Each row was made from one path, in order. Every step used is in the known rows, and no mark comes twice. Write each row's path.
Known rows
kuvok fani galog rulonu lonug: [ 61.8   5.8 -20.1  -0.5 -66.6  -8.6  -5.0  22.8   1.8   8.4  -3.6  24.1
  14.3  27.2 -19.9  -5.0   4.5  16.1   4.9 -38.9  41.0   0.2  -6.3 -11.0
  -9.6  -4.9]
fani kuvok: [ -5.2  -7.0   2.0  15.2 -14.4   2.6  27.9   0.5   8.4   3.4   7.3   2.6
  32.0   7.4   0.7  -0.8   2.5  -2.2  11.1  -3.7  -1.7  -7.0 -10.4  -3.5
 -23.5 -21.9]
kuvok fani galog rulonu: [ 43.0   6.8 -20.2   2.4 -67.5 -14.3   1.2  -1.7  10.8  18.8  -1.5  15.3
  39.2  22.2   5.9 -11.8   7.3   0.8  -3.2 -12.1  30.5   0.9 -16.1  -7.6
   3.9  -4.3]
kuvok galog: [ 17.3   6.9   1.5 -19.3 -36.9 -11.4  15.2   1.4  -2.6   3.2   2.1  18.8
   4.7   0.5  22.8  -2.7  -5.0  -1.8 -12.9 -15.2  32.7  -7.7   2.8   3.3
  36.5  -7.6]
kofife dorog kuvok: [  7.5  -2.1  -1.6  22.8  10.3  29.9  38.0 -17.1   2.0  28.6  -3.8 -23.3
  14.4  15.1  32.7   1.3  -1.2   4.6   1.9 -12.5  -7.4  22.6   0.9 -12.5
  -7.6 -16.4]
kuvok kofife: [  0.6   2.1  -3.5 -21.4   9.9 -17.3 -12.7   1.7  10.8   7.3   4.8 -15.2
 -13.6   8.5   6.5  -2.8  22.4 -10.3 -18.6 -28.9   3.6   6.4   7.7   1.6
 -12.4  -6.9]
kuvok fani: [ 34.8  -6.5  -0.2 -23.6 -29.0  -4.3 -11.3   7.4  -6.7   4.7   0.4   8.1
  38.1   8.6 -15.3  15.5   6.7  -0.4  -6.4 -19.1  14.2  20.4   9.9   0.3
   3.2   3.7]
kofife kuvok: [  1.5 -17.5  -1.4  20.3  -4.2  13.1  13.3   7.3  10.2   6.3  24.1 -45.3
  24.1   1.2   1.5 -28.1  -6.7   0.1  -9.3   1.5  -5.0  12.4  -4.8  -0.9
  -8.5 -18.3]
galog fani: [ 29.0   2.7  -5.7  17.7 -16.7  21.7 -35.3 -10.9   2.7   8.5  -1.5   1.3
   7.8  26.2  -9.4  -7.4   7.3  -1.4  -2.3   3.8  22.4  15.9   5.4   4.7
   7.8  14.4]
dorog kuvok: [  0.5  -6.5   5.9  38.4  19.4  22.7   9.8 -15.3   8.9  14.5 -28.0   8.4
  17.3  -0.3   4.9   5.5  -0.7 -13.0   3.5  -8.7  -6.9  24.6  -9.5 -13.1
  -8.9 -11.1]
kofife dorog kuvok galog fani: [ 47.3   7.1  -6.9  16.8 -40.4  32.2   1.5 -20.6   2.1  28.7  -3.4   0.8
  20.9  34.4  28.9 -10.6   2.0  -0.6 -10.4 -16.9  43.0  25.3   8.0  -0.5
  33.0  -2.2]
lonug rulonu galog kuvok kofife dorog: [ 16.8  -0.7 -24.6 -40.4 -33.9  11.3  31.3 -21.9   3.3  15.5  13.8 -21.7
  -1.5  30.1  40.9 -20.4  11.4  -2.7 -12.8 -48.6  50.9  -2.2   3.9   3.0
   1.2 -19.6]
dorog kuvok fani galog rulonu lonug: [ 60.5   3.0 -16.9  19.5 -56.7   3.7   1.2  14.9   6.0  16.2 -19.0  30.8
  22.3  26.8 -17.1  -2.5   3.9   9.4   6.9 -42.3  37.6  12.7 -11.4 -17.7
 -13.7 -10.9]
rulonu galog: [ -4.4   2.7  -4.1 -24.3 -37.5   8.7  -1.8  -5.0  -8.6 -10.2   4.4  12.8
  11.4  -5.2   0.3  -6.6 -13.9  -5.9  -8.6  -3.8  40.0 -15.6 -10.8  -9.4
  18.3 -22.9]
lonug rulonu dorog kuvok: [  8.7 -10.1  -9.5  33.1 -20.9  43.7  12.0 -17.4  -3.0  13.6 -40.0  31.1
  19.6  -1.7  29.8  17.3   2.6 -11.7  15.2 -22.3  37.9  25.5  -1.3  -6.1
  -7.2 -19.7]
dorog kuvok fani galog rulonu: [ 44.5   4.0 -17.2  21.9 -58.7  -2.4   6.6  -9.2  14.8  26.7 -16.2  17.6
  48.0  22.4   7.2  -9.6   7.2  -5.3  -1.1 -17.2  28.4  13.9 -21.0 -14.7
  -0.4  -9.4]
fani galog: [ 23.7   6.5  -4.2  -2.2 -37.2 -11.0  12.8  -5.2   7.5  -5.4   0.7  -1.0
  23.0   6.6   6.4  -5.6   7.4   1.5   2.5   9.6   2.3 -23.3  -5.3  -6.5
   5.0 -16.0]
dorog kuvok galog fani: [ 42.0   4.5  -0.9  27.8 -33.8  27.7 -16.7 -20.4   5.9  20.5 -17.6  20.7
  22.3  24.9  10.6  -6.8   3.2 -11.3  -9.2 -14.7  44.0  25.8   2.1  -0.9
  31.9   1.3]
fani kuvok dorog: [  6.3   1.9   0.0   6.0 -14.6 -13.8  38.6   1.3  -5.0  15.6  28.7   9.6
  29.5   8.3  26.8   6.7  11.1   6.0   3.8 -25.7  33.4  -2.3  -2.8   3.6
  -2.7 -22.8]
kofife kuvok fani galog rulonu: [ 43.1  -2.4 -21.3  12.2 -69.2  -8.1   8.1   2.4  15.4  22.2  11.3  -6.8
  51.6  23.1   6.2 -26.4   4.0   0.8  -7.2 -10.6  28.6   7.9 -18.9  -8.1
  -0.6 -14.1]
lonug rulonu: [  5.8 -10.5  -6.1   4.7 -55.7  15.0   8.8 -11.4  -2.9 -11.1 -16.0  15.3
   9.7 -10.2  10.8  -0.7  -3.2 -11.5   4.4  -8.7  33.0 -11.5  -2.9   5.6
   4.4   2.7]

Write each row's path
[  5.8   3.2 -10.7 -27.2 -13.2  -3.3  42.5   0.0   5.2  24.4  36.7 -47.5
   7.7  29.4  39.4  -8.5  17.9  10.8 -10.4 -29.6   3.8  -1.7  11.8  -0.4
 -24.6 -26.4]	fani kuvok kofife dorog
[ 13.3   4.2 -21.3 -42.2  -5.8   3.7  25.8 -16.3   5.2  21.5  23.2 -30.3
  -5.1  34.9  35.7 -19.8  13.0   3.9 -15.1 -43.8  34.3   5.0   5.5   0.3
  -0.6 -21.3]	rulonu galog kuvok kofife dorog
[ 17.3  -7.6  -0.3  -1.1 -40.8  -0.3  25.5   7.1   5.0   7.8  21.3 -16.6
  23.6   1.4  23.9 -26.9 -10.3  -1.5 -19.3 -14.5  27.3   1.1  -0.3   2.3
  29.8 -21.6]	kofife kuvok galog
[ 18.4   6.0 -15.1 -30.9 -41.2  12.5  23.9  -8.5   2.1  24.1  37.3 -41.0
  15.9  39.7  35.3 -15.3  14.3   8.2 -15.2 -29.4  35.2   0.0   9.4  -2.7
 -10.7 -31.4]	rulonu galog fani kuvok kofife dorog
[ 19.9  -1.4 -17.5 -10.5 -33.5   2.9  23.7 -25.6  -7.6   7.0   4.2  41.4
  17.3  10.6  28.4  -8.4   2.9 -10.7  -0.9 -47.5  91.2  -2.1 -11.9   7.9
  28.5 -14.4]	lonug rulonu galog kuvok dorog
[ 42.1 -15.3 -16.2 -26.8 -59.3  13.7  -4.8 -18.1  -1.9  -1.4 -19.5  41.4
  51.3  15.8 -13.2   0.6   0.9 -18.8  -1.4 -43.0  71.1  14.6  -8.1   0.7
  16.4  -5.1]	lonug rulonu galog kuvok fani
[  8.7  -4.4 -18.4  -6.3 -49.6  26.2   2.9  -2.4 -15.7  -1.6 -16.7  28.8
   5.4  -1.5  31.9  16.9   3.5   0.9  15.0 -18.1  56.4   1.0  10.3   8.8
   1.6 -11.5]	lonug rulonu dorog
[ 39.8   0.6 -17.3  11.9 -53.9   0.6   8.6  26.4   3.5  14.5   8.0  13.5
  -4.4  18.5  -0.5 -27.3 -10.3  14.3  -6.1 -45.3  49.7   4.5  -9.1  -5.5
   3.7 -11.0]	kofife kuvok galog rulonu lonug
[ 38.9   7.1 -13.7  21.2 -41.8   5.9   6.5  14.7   2.6  18.6 -17.2  39.9
  -8.4  18.3   1.2  -9.1  -7.4   8.0  -0.1 -50.1  49.7  10.5 -11.4 -10.9
   4.8  -7.5]	dorog kuvok galog rulonu lonug
[ 42.8   9.1 -19.2  12.0 -52.2  -5.9   2.8  18.3   4.6   5.9  -4.0  21.7
  -4.7  21.6 -11.8 -14.1   0.5  16.6   8.0 -29.4  34.9 -10.6 -10.5 -10.9
 -11.7  -7.5]	fani galog rulonu lonug
[ 21.0   4.4 -13.1 -18.0 -22.0   7.9  25.0  -5.4   6.8  28.5  36.1 -48.9
  11.6  41.8  34.5 -11.3  22.0  11.1 -11.0 -28.4  13.0   8.1  14.4   1.7
 -20.6 -19.1]	galog fani kuvok kofife dorog
[ 21.6  11.0 -20.1  15.7 -49.6 -10.8   9.0  -6.7  14.3  16.0  -1.9  11.0
  14.8  16.7  15.0 -22.0   3.0   0.8   1.9  -0.1  22.9 -11.4 -21.9  -7.7
   0.9  -6.6]	fani galog rulonu
[ 11.7  -6.7  -3.3  10.4  -6.3  -5.8  27.6   7.1  -3.6  17.9  42.7 -28.2
  22.5   3.9  28.5 -15.6   3.9   8.2 -12.8 -21.4  30.5  12.7   2.2   6.3
   8.3 -19.6]	kofife kuvok dorog
[ 41.5 -12.2 -10.1 -12.4  -6.0   0.8  -9.1  -9.3   5.8  10.4 -14.2  25.7
  39.8  24.8 -18.6   5.0  12.2  -9.1   1.6 -37.3  28.2  30.5   0.3   3.1
   3.1   8.6]	galog kuvok fani
[  6.0  -3.4  -5.0  30.9  14.9  34.4   6.9 -10.3  -1.6  20.6 -30.0  19.4
  15.0   5.0  22.7  18.8   4.2  -4.1  13.3 -18.6  16.3  34.1   1.1 -10.1
  -9.5 -21.1]	rulonu dorog kuvok
[ 23.6   5.3  -6.5   4.0 -44.0   4.6  15.2  -8.4  -7.9  16.8  29.8  15.9
  40.1  22.0  22.7  -0.9   8.5   2.2  -1.9 -24.6  69.3   0.4  -5.3   1.7
  11.7 -25.3]	rulonu galog fani kuvok dorog
[ 55.1  -1.0  -8.2  -0.2 -50.0   7.5   8.0  -5.6   2.0  12.1 -19.3  18.1
  62.9  16.5   7.6  20.8  16.4  -1.6   5.9 -15.7  23.1  14.6   3.8 -13.0
   1.2 -26.3]	rulonu dorog kuvok fani galog
[ 16.7   3.6 -13.8 -13.1  -4.4  -4.7  19.0 -19.7  -5.3  12.5  12.1  33.0
  13.1  15.0  23.1  -7.3   5.4  -4.9  -3.1 -43.1  74.5   4.3 -10.4   4.0
  26.8 -16.0]	rulonu galog kuvok dorog
[ 50.9  -2.7  -0.9   4.6 -49.3  -0.5  10.3  -9.1   8.3   7.8 -17.6   9.4
  62.4  13.5  -3.6  12.4  12.8  -7.4   0.5 -10.7   8.7   9.6  -3.2 -14.9
   2.5 -19.4]	dorog kuvok fani galog
[  1.5  -2.8   0.7  11.5  26.2   1.2  -5.5 -11.3  17.8  18.9 -18.1  -8.3
  -1.3   8.2  10.8   1.5  21.7 -21.0 -16.3 -36.9  -2.0  26.5   0.0  -8.6
 -19.0 -15.5]	dorog kuvok kofife
[ -5.1  -2.9  -1.2  -8.6  -2.1 -14.9  10.1   1.4  17.3   9.5   8.4 -11.7
  10.9  14.2   7.6  -4.1  24.6 -12.6  -9.9 -32.0   3.3   2.8  -0.5  -1.5
 -32.1 -23.6]	fani kuvok kofife
[ 51.2   1.3  -4.3 -20.0 -60.5 -14.4   3.5   0.8   2.7  -1.5  -0.3   5.3
  53.9  13.3  -7.1   6.8  12.9   1.4  -2.3  -5.3  13.2  -8.1   2.9  -6.4
   8.6 -12.6]	kuvok fani galog
[ 23.3   0.4 -18.6 -29.4 -70.3  19.5  27.3 -14.1   0.6  18.5  29.7 -34.7
  21.7  34.3  40.1 -15.9  12.7   1.5 -12.9 -32.4  51.7  -6.1   7.6  -0.2
  -8.5 -29.2]	lonug rulonu galog fani kuvok kofife dorog
[ 39.2  -5.9 -13.3  11.7 -25.0  22.1  -7.3  -1.7  -3.3  33.1 -25.8  30.2
  46.5  18.2   8.8  21.9   9.0  -3.4   3.5 -37.1  36.9  51.4   1.2  -9.0
  -4.9 -10.4]	galog rulonu dorog kuvok fani
[ 48.1   1.1 -11.4  24.6 -64.6  42.7 -14.9 -23.0  -2.5  18.8 -27.7  37.3
  26.0  23.2  28.2   1.4   4.5 -11.8  -1.8 -23.9  76.4  26.2   7.1   3.2
  33.3  -4.8]	lonug rulonu dorog kuvok galog fani
[ 36.4   7.0 -14.5   9.6 -58.4  -4.5  15.7  22.4   2.2  13.5  -0.7  35.8
  -0.3  21.8  -1.8 -11.8  -6.5  12.9   3.6 -47.5  52.4  -3.6 -11.6  -6.0
  -2.9 -12.5]	fani kuvok galog rulonu lonug
[ 15.8  -3.9  -2.7  29.7 -26.9  20.2   0.2  -8.3  10.6  10.9   5.5   3.8
  38.4  27.0  -6.1  -6.6   7.4  -3.7   9.4  -0.9  17.2   5.9  -6.0   0.6
 -16.4  -9.6]	galog fani kuvok
[ 24.9   3.6  -3.7  17.0 -24.3   0.3  16.4  -6.2  -3.0  22.2  27.6  10.5
  33.6  24.3  21.5   1.8  15.4   4.5   2.4 -22.8  48.5   8.4   1.2   6.7
   2.6 -13.7]	galog fani kuvok dorog
